What can hang from each mark
Z_370: Z_732 Z_830 Z_958
Z_336: Z_168 Z_464
Z_830: Z_648 Z_732 Z_958
Z_464: Z_168 Z_648 Z_701
Z_958: Z_370 Z_732
Z_168: Z_637 Z_648 Z_701
Z_732: Z_648
Z_648: Z_336 Z_701
Z_754: Z_701

Each row was made from one small tree. The marks that hang from a mark follow it in brackets, in the order of their numbers. Every link used is in the known rows. Write each row's tree.
Known rows
Z_648{Z_336{Z_168{Z_637} Z_464} Z_701}: [ 35.4  17.7   0.0  -3.7  -1.7  48.4  44.2  10.2   5.0 -30.1 -12.6 -40.0
  12.4  18.4 -19.0  12.7   9.6  30.3  -5.7  14.8 -11.8 -16.5   4.3  10.0
  -3.9 -31.8  -8.0 -34.9  18.3]
Z_336{Z_168 Z_464}: [ 17.4  32.7  -2.3  -3.0  -1.3  35.8  30.3   4.3  -2.7 -28.6 -14.8 -15.8
   9.4  -2.4 -12.4  -0.2   9.5   5.0   2.2 -28.5   3.6   2.4  14.9  14.0
  -2.3 -22.6 -15.1 -21.5  23.4]
Z_732{Z_648{Z_336}}: [ 18.2 -12.6 -15.3  -2.3  -1.1  13.4  45.9 -13.6  -8.8 -17.4  -4.7 -25.6
  37.2   7.2 -10.9  29.9  -3.5  26.7 -13.5   0.1 -18.6   0.7  -3.4  14.5
   0.4 -20.4   4.6  -9.1  28.1]
Z_732{Z_648{Z_336 Z_701}}: [ 18.7  -8.2 -12.7  -2.1  -0.6  15.2  42.5 -15.0  -6.9 -18.2  -4.4 -27.1
  35.3  36.1 -19.1  25.5  -4.8  33.6  -5.5  15.0 -40.7 -12.2   4.4  12.9
  -3.2 -28.4 -12.2 -17.6  29.4]
Z_958{Z_370 Z_732{Z_648{Z_336 Z_701}}}: [ 30.9  10.1 -28.6   2.8   1.1  13.8  43.4 -24.3  10.9  -7.0  -6.7 -11.6
  28.2  45.1 -18.3  31.3   1.1  38.7 -34.1  12.5 -34.8  -7.3   8.2  22.9
   4.8 -33.2  -6.8 -21.0   3.5]
Z_830{Z_648{Z_336{Z_168{Z_637}}} Z_732}: [ 32.0 -17.7 -18.2  -4.3  -5.8  28.1  41.4 -11.8   1.1 -18.4 -13.4 -36.8
   1.0   6.4  -5.8   9.3  17.9  27.0 -20.2  13.8 -40.6  12.6   1.8  13.0
   1.8 -23.3  39.8  -7.4  14.7]
Z_732{Z_648}: [  6.8  -7.9 -13.4  -6.1  -5.0   7.4  30.7 -12.3 -10.9 -18.9  -5.7 -18.2
  29.2   5.5  -7.9  24.2  -6.2  17.9 -12.6  -3.0 -22.5   1.7  18.7  18.9
   3.0 -15.2   4.1  -8.0  27.7]
Z_958{Z_370 Z_732{Z_648{Z_336}}}: [ 31.8   7.1 -32.9   3.2   0.1  12.7  48.0 -23.5   8.3  -6.2  -7.2 -10.9
  30.2  15.6  -9.8  36.3   2.0  30.1 -43.9  -1.9 -13.6   7.0   0.8  23.3
   8.7 -23.1  11.2 -12.0   1.8]
Z_370{Z_830{Z_648{Z_336{Z_168} Z_701} Z_732 Z_958}}: [  8.8  -4.7 -15.2   0.3  -2.1  11.9  31.4 -27.3  -2.4 -17.5  -3.3 -14.8
  -5.8  58.0 -31.6 -10.5  16.0  -0.5  13.1   5.8 -72.3  -3.0   3.7   6.0
  -3.2 -30.9  -2.1 -31.8  27.1]
Z_958{Z_370{Z_830{Z_648 Z_732}}}: [ 13.6  12.5 -30.3  -3.8 -10.6   1.7   7.6 -37.4  11.8  -7.8  -6.1  -2.3
  12.6  61.3  -8.4  10.2  20.0 -16.3 -22.1  -8.0 -40.0  14.6  18.7  12.6
  12.9 -21.7  26.5 -26.0   8.7]
Z_732{Z_648{Z_336{Z_168{Z_637}} Z_701}}: [ 27.3 -24.8 -10.4  -4.3  -4.4  29.1  49.5   6.3  -6.4 -29.7  -7.9 -41.5
  17.6  -0.4 -14.1  23.5   1.6  42.7  -3.3  23.4 -37.6 -20.5   9.1  10.7
  -0.6 -11.8   0.7 -21.6  12.8]
Z_370{Z_732 Z_958}: [ 10.4   2.8  -3.2  -2.4   2.8  24.7   2.2 -18.9  -8.6  -8.4  -6.6  -9.1
  29.4  24.1 -17.7  14.8  23.5 -23.3  -3.6 -20.2 -19.6  -3.5  11.0  13.8
   1.2 -28.6  15.7 -14.6  45.9]
Z_168{Z_637 Z_648{Z_336} Z_701}: [ 26.9 -34.5  -3.4  -4.9 -12.9  13.0  29.1   7.5   5.8 -25.6  -5.9 -29.8
  45.2  14.9 -17.9  32.1   9.5  28.1 -32.7  40.3  -9.0  11.1  10.8  10.4
  -2.0 -34.1  47.0 -10.4  27.8]
Z_958{Z_370{Z_830} Z_732}: [ 20.5   7.0 -27.0  -4.7  -5.3  17.8  20.4  -9.7  17.1  -8.9  -2.8  -6.7
  35.5  26.3  -9.2  15.3  17.9 -15.8 -37.9 -18.7  -9.1   6.7  18.7  24.5
  18.0 -24.9   9.2 -34.2   4.9]
Z_336{Z_168}: [ 17.2 -11.8 -11.3  -2.9  -3.2  33.4  27.6   5.0  -8.8 -25.9 -11.8 -17.6
  19.6 -14.6  -8.9   0.6  12.9   1.1   0.4 -25.1 -11.5  -1.1  13.1  13.4
   2.6  -8.6  -7.1 -14.0  25.9]
Z_336{Z_168{Z_701}}: [ 15.8 -12.8 -10.9   0.8  -7.2  32.1  32.7   6.6  -5.7 -32.1 -12.8  -4.7
  23.1  -3.7 -21.4   0.0  20.8   9.6   6.6 -18.8 -10.2   9.1  28.1  10.5
  -0.9 -15.6   0.0 -11.1  30.9]
Z_168{Z_701}: [ 13.5  -9.5 -12.2  -3.0  -7.2  23.1  26.2  -6.3  -1.0 -23.5  -8.2  -7.1
  39.2  20.7 -21.5  14.2  13.7   9.8  -8.6   0.7  -9.4  12.7  25.9  14.5
   0.0 -25.9  10.9 -10.8  39.2]
Z_958{Z_370{Z_830} Z_732{Z_648}}: [ 11.8   8.3 -30.0  -4.8  -5.9   0.7  29.9 -12.9  10.6 -10.7  -1.1  -3.9
  30.7  22.3  -8.5  26.0   4.1  -2.0 -34.0 -12.6 -19.7   7.8  28.4  24.3
  17.7 -20.7   9.1 -27.7  -3.0]
Z_958{Z_370{Z_732{Z_648{Z_336{Z_464} Z_701}} Z_830}}: [ 18.9  48.1 -12.6   7.0  -4.0   6.6  20.5 -21.5   2.4 -18.5  -2.8  -4.9
  22.4  78.4 -22.3  25.5  11.6   3.6   6.7 -11.0 -23.5  -9.5   6.2  -2.6
   3.1 -47.3 -14.4 -47.0  12.0]
Z_464{Z_168}: [ 16.3   1.2  -9.0  -2.2   3.3  31.6  22.8   2.7  -1.0 -22.2 -11.3 -23.4
  29.1  23.8 -14.1   3.1   8.5  -4.1  -7.7 -23.3 -24.1  15.8  15.8  19.4
   3.2 -25.7   2.1 -11.4  27.7]
Z_648{Z_336{Z_464} Z_701}: [ 26.7  36.3  -1.8  -1.5   2.9  33.8  35.0 -12.9   5.0 -20.0  -9.4 -26.0
  30.9  53.0 -23.6  14.3   5.1  21.5  -6.7   8.3 -14.0  -8.2  -0.9  11.4
  -7.5 -48.4 -20.0 -31.0  34.0]
Z_370{Z_830{Z_648{Z_336 Z_701} Z_732} Z_958}: [ 14.4   9.6 -10.2 -10.1   1.6  11.8  22.2 -37.6   9.0  -2.3  -1.2 -19.1
  21.0  87.7 -30.1   4.9  28.7 -18.9  -5.8  19.7 -66.6  -5.6   9.5  13.8
  -0.8 -45.0  17.3 -33.3  34.5]
Z_336{Z_464{Z_648{Z_701}}}: [  7.0  37.4  -4.6  -3.5  -0.5  18.3  21.9 -11.1  -0.5 -23.6 -14.6 -11.9
  19.7  42.9 -19.9  12.1  -3.0  16.5 -16.5   4.0 -35.4 -14.1  29.3  18.2
  -0.9 -40.9 -25.1 -33.7  37.4]
Z_370{Z_732 Z_830{Z_648{Z_336{Z_464}}} Z_958}: [ 22.3  40.6   5.8  -7.2   4.6  10.6  16.1 -31.6   8.9 -10.8  -3.8 -17.7
  22.6  63.9 -23.6   9.2  29.6 -32.2   4.7 -15.8 -26.6  13.5  -5.5   5.7
  -2.3 -45.9  16.3 -36.9  31.9]
Z_830{Z_648{Z_336{Z_464}} Z_732}: [ 24.2  42.3 -11.7  -2.9   1.2  16.4  36.1 -34.4   7.0  -9.4 -13.9 -21.1
   8.0  56.5 -14.4  11.0   9.0  20.6 -19.4   5.5 -27.0  24.3  -1.7  12.8
  -5.8 -53.1  18.4 -10.9  27.7]
Z_754{Z_701}: [ 13.4  -7.8  -6.5   1.9  -2.3  23.1   9.4   0.2  -4.2 -31.0 -10.3  -7.5
  44.3  45.0 -15.2  10.0   7.2  -7.5 -19.2 -10.0 -14.3  -1.6   3.6  14.0
   4.3  -9.1   8.7 -13.2  39.2]
Z_168{Z_648}: [  9.9 -17.2  -1.4  -7.6  -7.2   5.3   5.7  -2.7  -2.4 -17.6  -7.4 -21.3
  36.5  12.5  -6.7  13.7   1.5   4.8 -21.8   2.3 -18.6   4.7  13.6  15.8
  -0.9 -29.5  14.6  -8.5  29.8]
Z_336{Z_168 Z_464{Z_701}}: [ 28.8  40.6  -3.1   1.0   1.3  38.1  45.7   4.4  -2.9 -44.0 -16.9   5.6
  10.5  27.5 -18.4  -0.4   4.5   2.9   3.0 -23.2  11.1   8.5   9.6  14.8
   6.5 -12.5 -17.7 -22.5  30.5]

Write each row's tree
[ -9.8  -3.4 -19.2  -3.6  -6.6   9.2  14.1 -18.0  -8.7 -10.9   0.9  -7.4
  15.5  36.7 -21.9   7.7   6.4 -23.3 -12.4  -2.5 -27.0   1.0  17.7  15.9
   6.5 -29.6  17.6 -24.3  42.9]  Z_370{Z_830{Z_732 Z_958}}
[  2.3  -6.5 -15.2  -7.6  -0.6  12.5  25.5 -10.1   4.6 -11.4   3.2 -12.9
  26.7  16.8 -21.3   8.2   3.3 -18.1 -26.4  -6.6 -22.6   6.1  16.4  27.6
   8.7 -27.5   6.9 -29.8  28.4]  Z_370{Z_830{Z_958{Z_732}}}
[ 15.7   6.9 -22.0  14.5  -1.6   4.2  19.3 -40.1  -9.2 -11.5  -2.8   1.5
  11.1  61.0 -27.9  33.6  -0.4  22.9   0.3   3.8 -43.9 -18.1  -5.9   1.9
  -3.4 -20.9  -9.5 -22.8  25.9]  Z_830{Z_958{Z_370{Z_732{Z_648{Z_336 Z_701}}}}}
[ 29.9  40.8  -8.8   0.1   2.7  16.9  64.1 -14.5  -4.3 -35.9  -9.8  -1.8
  26.6  52.0 -20.4  29.1 -12.9  26.5 -13.7   3.5   5.3  11.0  -6.3  15.5
   4.6 -22.0  -5.6 -17.6  32.3]  Z_732{Z_648{Z_336{Z_464{Z_701}}}}
[ 20.4  -0.3 -10.2   5.1   7.2  28.0  34.5  -0.2  -2.2 -25.6 -14.5 -23.2
  32.1  47.7 -24.9   7.0   7.8  16.8  -9.5  -4.7 -57.3  -4.2   9.9  15.0
   0.4 -38.5 -15.8 -26.4  31.2]  Z_464{Z_168 Z_648{Z_336 Z_701}}
[ 47.2  22.9  -3.9   0.3  -0.3  48.0  63.5  11.5   3.8 -45.6 -14.7 -17.6
  14.0  18.9 -16.2  17.2   5.4  21.0 -14.9   4.7  17.8   3.0  -9.1  13.1
   9.2 -10.7   6.8 -27.1  21.5]  Z_648{Z_336{Z_168{Z_637} Z_464{Z_701}}}
[ 32.4  39.4  -6.7   4.3   2.9  25.4  71.2  -0.6  -8.3 -44.1 -14.7   1.0
  11.9  25.2 -20.2  15.6  -6.0  25.7   3.9 -12.3   5.6   7.5  -4.2  11.7
   3.3 -11.9 -15.8 -18.4  23.7]  Z_732{Z_648{Z_336{Z_168 Z_464{Z_701}}}}
[ 19.6  54.0  -5.2   3.9   7.8  25.5  42.7   1.5  -0.1 -43.5 -20.9   9.3
  17.1  61.4 -23.2   5.1  -3.7   1.9 -15.4 -20.3 -15.4  19.5  22.6  23.0
  10.2 -27.3 -11.0 -23.7  33.9]  Z_336{Z_464{Z_168 Z_648 Z_701}}
[ 24.0  54.5 -24.2   8.3  -1.6   7.5  28.0 -60.7  11.5  -3.3 -11.3   3.5
 -10.6  74.9 -25.2  21.0   4.3  19.0 -27.4   6.0 -26.0  12.5  -9.7   9.7
  -4.6 -28.7  16.9 -17.7  19.4]  Z_830{Z_648{Z_336{Z_464}} Z_732 Z_958{Z_370}}
[ 26.6   5.2  -5.9 -14.6   6.7  14.9  32.7 -28.4  22.2  -0.8   0.5 -25.0
  33.9  66.3 -29.3   5.5  25.9 -13.4 -18.5  16.3 -63.1   0.6   9.3  25.7
   2.3 -42.3   7.0 -38.1  21.5]  Z_370{Z_830{Z_648{Z_336 Z_701}} Z_958{Z_732}}
[ 27.3  30.2  -4.2  -4.0   3.4  26.0  54.5   4.5   3.4 -27.4 -11.1 -41.0
  18.6  24.8 -14.5  30.1  -6.3  30.0 -20.9   9.3 -10.9  14.8   9.0  17.5
   0.9 -32.8  18.3 -17.0  10.8]  Z_732{Z_648{Z_336{Z_464{Z_168{Z_637}}}}}
[ -6.1  39.1 -14.3  -0.5  -2.7  -1.0  42.8 -24.4  -9.1 -13.5   0.6 -10.6
   6.7  50.7 -27.8  23.2  -6.6   1.4 -11.6   5.9 -15.6   4.0   6.1  10.6
  -0.7 -43.2   9.3 -27.5  33.2]  Z_370{Z_830{Z_732{Z_648{Z_336{Z_464}}} Z_958}}
[ 14.0   5.8 -23.1   7.3  -6.6   3.3   8.7 -24.0  -9.1 -14.0  -7.9   1.0
  19.3  27.3  -5.8  30.6   5.8   9.9  -9.6 -22.9 -18.3   2.3  14.2   7.9
   7.6 -17.7   9.9 -10.7  16.9]  Z_958{Z_370{Z_732{Z_648}}}
[ 17.2  25.3   9.3  -7.4  -7.4  16.2  21.0  17.3  14.0 -34.6 -14.3 -21.9
  21.7  39.9 -23.7  14.6   5.8  15.9 -21.9  20.3  -9.1  28.0  40.6  16.1
  -4.7 -49.7  34.7 -14.5  17.9]  Z_336{Z_464{Z_168{Z_637 Z_648 Z_701}}}
[ 35.8  14.9  -3.6  -0.9  -6.4  43.6  55.0  12.2   6.2 -36.2 -13.9 -25.3
  19.0   0.3 -23.1  16.6  17.2  28.2  -8.4   9.7  13.1   8.7  12.8   8.1
  -3.5 -28.8  16.8 -23.0  21.4]  Z_648{Z_336{Z_168{Z_637 Z_701} Z_464}}
[ 15.1   6.2  -8.9 -17.7   3.0   7.9  21.3 -26.2  18.8  -2.6  -1.1 -17.8
  28.0  34.9 -18.2   4.7  22.7 -29.5 -26.2  -2.9 -47.0  13.9  23.5  31.3
   8.4 -26.7  23.1 -27.9  19.4]  Z_370{Z_830{Z_648} Z_958{Z_732}}
[ 11.8  59.0  -9.4  -3.8   3.4   9.9  56.8 -21.7  -2.5 -22.6  -4.4   8.1
  18.9  85.1 -32.6  25.4   8.3 -15.7 -12.8   8.2  -4.6   4.6   8.9  17.0
  10.4 -37.3  16.4 -30.3  37.7]  Z_370{Z_830{Z_732{Z_648{Z_336{Z_464{Z_701}}}}} Z_958}
[ -6.5   0.0 -14.3  -7.9  -0.7  -3.9  31.5 -15.1  -0.5 -13.7   4.9 -11.7
  19.8  43.0 -28.0  13.8 -10.1   3.2 -13.3  13.5 -57.0  -9.2  32.8  27.5
   4.1 -32.7  -9.8 -32.8  23.4]  Z_370{Z_830{Z_958{Z_732{Z_648{Z_701}}}}}
[ 28.8 -35.2  -3.3  -8.8  -7.7  14.7  22.1   4.9   3.0 -19.5  -4.8 -43.7
  41.6   3.3  -6.0  30.7   2.4  24.4 -39.3  31.2 -13.2   0.9  -5.6  14.3
   1.2 -27.8  38.5 -13.3  21.2]  Z_168{Z_637 Z_648{Z_336}}
[ 23.5  42.3  -8.1  -4.3   6.5  18.1  55.8 -12.8   7.1 -13.6  -8.9 -23.2
  24.2  46.6 -22.4  21.7  -7.6  39.8 -22.2  16.0 -27.5   1.1  13.4  25.1
  -4.8 -61.3 -14.5 -22.8  19.0]  Z_958{Z_732{Z_648{Z_336{Z_464} Z_701}}}
[ 12.5  24.4   7.2  -5.2  -5.6  15.7  14.9  11.5  -0.9 -29.2 -14.7 -15.5
  10.3   0.6 -11.2   0.3   5.2   7.1  -3.5 -17.2  -3.7   6.2  19.2  11.4
  -6.1 -32.5  -2.1 -17.3  19.5]  Z_336{Z_168{Z_648} Z_464}
[ 12.4   8.4 -34.2   3.4  -8.9   2.0  34.0 -22.8  -1.8 -10.2  -2.6  -7.9
  24.6  45.1 -12.6  31.0  11.8   2.3 -24.2  -2.7 -17.2   1.7   6.5   8.7
  12.5 -26.3  20.8 -24.4  11.9]  Z_958{Z_370{Z_830{Z_732{Z_648{Z_336}}}}}
[ 18.1  13.7  10.8  -9.9  -9.1  21.9  13.9  17.4   6.1 -32.5 -13.2 -32.1
   7.1  17.9 -13.9   8.2   2.2  22.9 -10.0  22.6 -23.9 -12.3  29.6  13.2
  -5.8 -35.5   1.7 -29.5  13.9]  Z_336{Z_168{Z_637 Z_648{Z_701}} Z_464}
[ 17.5 -29.8   2.2  -9.5 -10.7  20.3  10.2  18.4  -0.2 -30.8  -9.5 -36.0
  16.6   3.9 -10.7   7.2   6.4  21.4  -9.8  24.6 -40.3 -16.8  26.1  14.2
  -1.7 -22.3  10.4 -21.4  15.6]  Z_336{Z_168{Z_637 Z_648{Z_701}}}
[  9.5  10.9 -36.6  11.5  -4.6   2.0  35.7 -43.8  -8.4  -3.7  -4.6   3.2
   4.1  41.1 -22.3  37.6  -4.0  24.7 -27.8   8.8 -22.8  -5.1  -3.0  12.3
   2.6 -13.1  18.7  -7.6  24.1]  Z_830{Z_732{Z_648{Z_336}} Z_958{Z_370}}
[ 15.1  -0.6 -12.4  -8.5   4.5  17.6  55.4   1.2   1.1 -12.7  -2.4 -19.6
  25.3  -5.9 -21.4  12.0  20.2 -12.1 -10.9 -17.3 -22.5  -2.6  12.8  23.4
   8.2 -19.9   8.8 -28.2  14.0]  Z_370{Z_830 Z_958{Z_732{Z_648{Z_336{Z_168}}}}}
[  8.3  -8.0 -14.3  -1.4   2.1  11.2  53.5  -2.0  -4.9 -20.4   1.9 -16.4
  11.6  19.6 -31.2   5.8  -0.3  11.9  -0.1   1.8 -50.8 -12.2  11.4  17.7
   1.2 -27.8 -18.4 -34.8  15.5]  Z_370{Z_830{Z_958{Z_732{Z_648{Z_336{Z_168} Z_701}}}}}
[ 35.2   9.9 -25.8   3.6   3.2  11.7  32.7 -52.3  20.8  -0.3  -5.4  -5.6
   9.1  68.5 -28.7  17.2   4.3  29.3 -33.1  18.3 -59.0  -0.1  -5.8  21.5
  -1.9 -23.0  -1.6 -24.8  10.1]  Z_830{Z_648{Z_336 Z_701} Z_958{Z_370 Z_732}}
[ 16.9 -31.8  -0.6  -6.1 -15.8  16.7  21.5  21.1   0.7 -35.4 -11.1 -21.0
  21.8 -14.3 -15.2  12.4  14.7  20.1 -15.7  17.0 -15.3   8.4  34.1  11.8
  -1.1 -17.7  34.8  -9.7  19.5]  Z_336{Z_168{Z_637 Z_648 Z_701}}
[ 22.8 -12.4 -12.7  -0.7   0.7   9.9  32.8 -41.0   1.0 -11.5  -3.6 -20.0
  17.4  29.8 -20.8  15.5  -0.1  16.2 -15.0   7.6 -41.9   9.6 -18.1  13.4
  -6.3  -9.3   9.6 -12.2  34.4]  Z_830{Z_648{Z_336} Z_958}
[  1.9  12.6  -8.9 -15.0  -1.7   6.2   7.7 -36.1   8.0  -3.0  -1.8 -12.7
  14.3  85.5 -27.3  -0.5  24.9 -27.6  -2.8  15.4 -72.2  -5.3  32.5  19.0
   1.7 -37.7  14.4 -31.8  33.6]  Z_370{Z_830{Z_648{Z_701} Z_732} Z_958}
[ 24.0   8.7 -27.3  -1.6  -1.9   8.0  40.8 -16.4  14.6 -10.0   0.6 -12.5
  36.1  53.6 -19.6  26.3   7.6  14.0 -28.5   6.0 -35.7  -8.0  12.1  19.6
  11.2 -34.8  -6.4 -38.0  -0.8]  Z_958{Z_370{Z_830} Z_732{Z_648{Z_336 Z_701}}}
[ 22.7  -6.6 -19.3  -4.4   3.8  14.6  55.7 -10.2   0.3 -10.5  -6.0 -25.3
  36.0   4.9 -10.5  27.0  -3.7  31.1 -33.6   1.5 -21.7  12.0   3.7  26.3
   3.7 -36.6  11.2  -6.5  19.7]  Z_958{Z_732{Z_648{Z_336}}}
[ 28.9 -22.2   2.9  -5.0  -0.9  23.6  21.5  13.6   7.6 -25.1  -8.3 -47.2
  34.0  45.6 -18.5  15.9   4.8  23.8 -21.6  32.3 -45.5  -0.9   7.5  14.1
  -3.0 -43.2  21.0 -19.9  16.2]  Z_464{Z_168{Z_637 Z_648{Z_336 Z_701}}}
[ 11.0  -3.4   3.3  -4.1   0.0  13.9   4.2   7.5   2.4 -24.1 -10.5 -23.4
  29.1  54.5 -20.9  -1.0   3.9   7.0  -4.0   3.4 -52.8   4.0  25.9  16.4
  -4.7 -45.4  -4.4 -15.6  25.1]  Z_464{Z_168{Z_648{Z_701}}}
[  5.2   6.1 -24.1  10.3  -5.5  -3.9   7.4 -36.9 -13.4 -11.9  -3.5   9.5
   5.3  29.1 -17.0  32.5  -3.7   7.5  -7.8 -16.1 -24.7  -4.2   9.5   7.6
   3.3  -5.5   6.8 -12.6  24.4]  Z_830{Z_958{Z_370{Z_732{Z_648}}}}
[ 46.8  37.1  -2.1   0.6   6.4  45.8  59.8   9.2  10.0 -42.9 -14.4 -21.6
  24.2  58.7 -21.8  18.7   0.8  15.6 -22.6   8.0   6.7  20.9  -5.8  17.9
   8.9 -28.6  16.0 -24.7  22.0]  Z_648{Z_336{Z_464{Z_168{Z_637} Z_701}}}
[ 16.3  61.2  -2.3  -7.1   8.7  18.9  31.3 -25.9  15.0  -7.9 -10.2 -18.5
   6.5  86.1 -30.3  -1.8  28.3 -30.2  -3.9 -10.0 -38.9  25.5  10.8  15.2
  -0.6 -54.0  24.2 -28.7  22.9]  Z_370{Z_830{Z_648{Z_336{Z_464{Z_168}}} Z_732} Z_958}
[ 24.4  -8.5 -17.8  -1.5   3.0  22.5  62.7   3.2  -4.2 -18.3  -9.9 -22.7
  20.4 -21.8 -10.0  13.6   3.6  30.0 -18.1 -15.8 -20.4   8.9   5.7  22.4
   2.9 -26.8   1.5  -7.0  10.3]  Z_958{Z_732{Z_648{Z_336{Z_168}}}}
[ 26.4 -12.3 -10.9  -0.7   3.5  32.5  38.0   7.5   3.8 -28.1 -13.4 -39.7
  29.4  36.8 -19.6  18.1   4.2  26.5 -25.0  19.8 -54.7  -8.3  14.2  17.9
   5.7 -32.9   6.5 -28.9  24.6]  Z_464{Z_168{Z_637} Z_648{Z_336 Z_701}}
[ 35.5  31.9   2.0  -3.7   4.9  45.8  41.6   6.3  12.2 -27.7 -12.0 -43.8
  22.1  57.8 -23.9  14.5   6.8  24.5 -11.4  17.6 -22.5   0.2   7.3  15.5
  -2.3 -48.4   0.3 -32.1  18.2]  Z_648{Z_336{Z_464{Z_168{Z_637}}} Z_701}
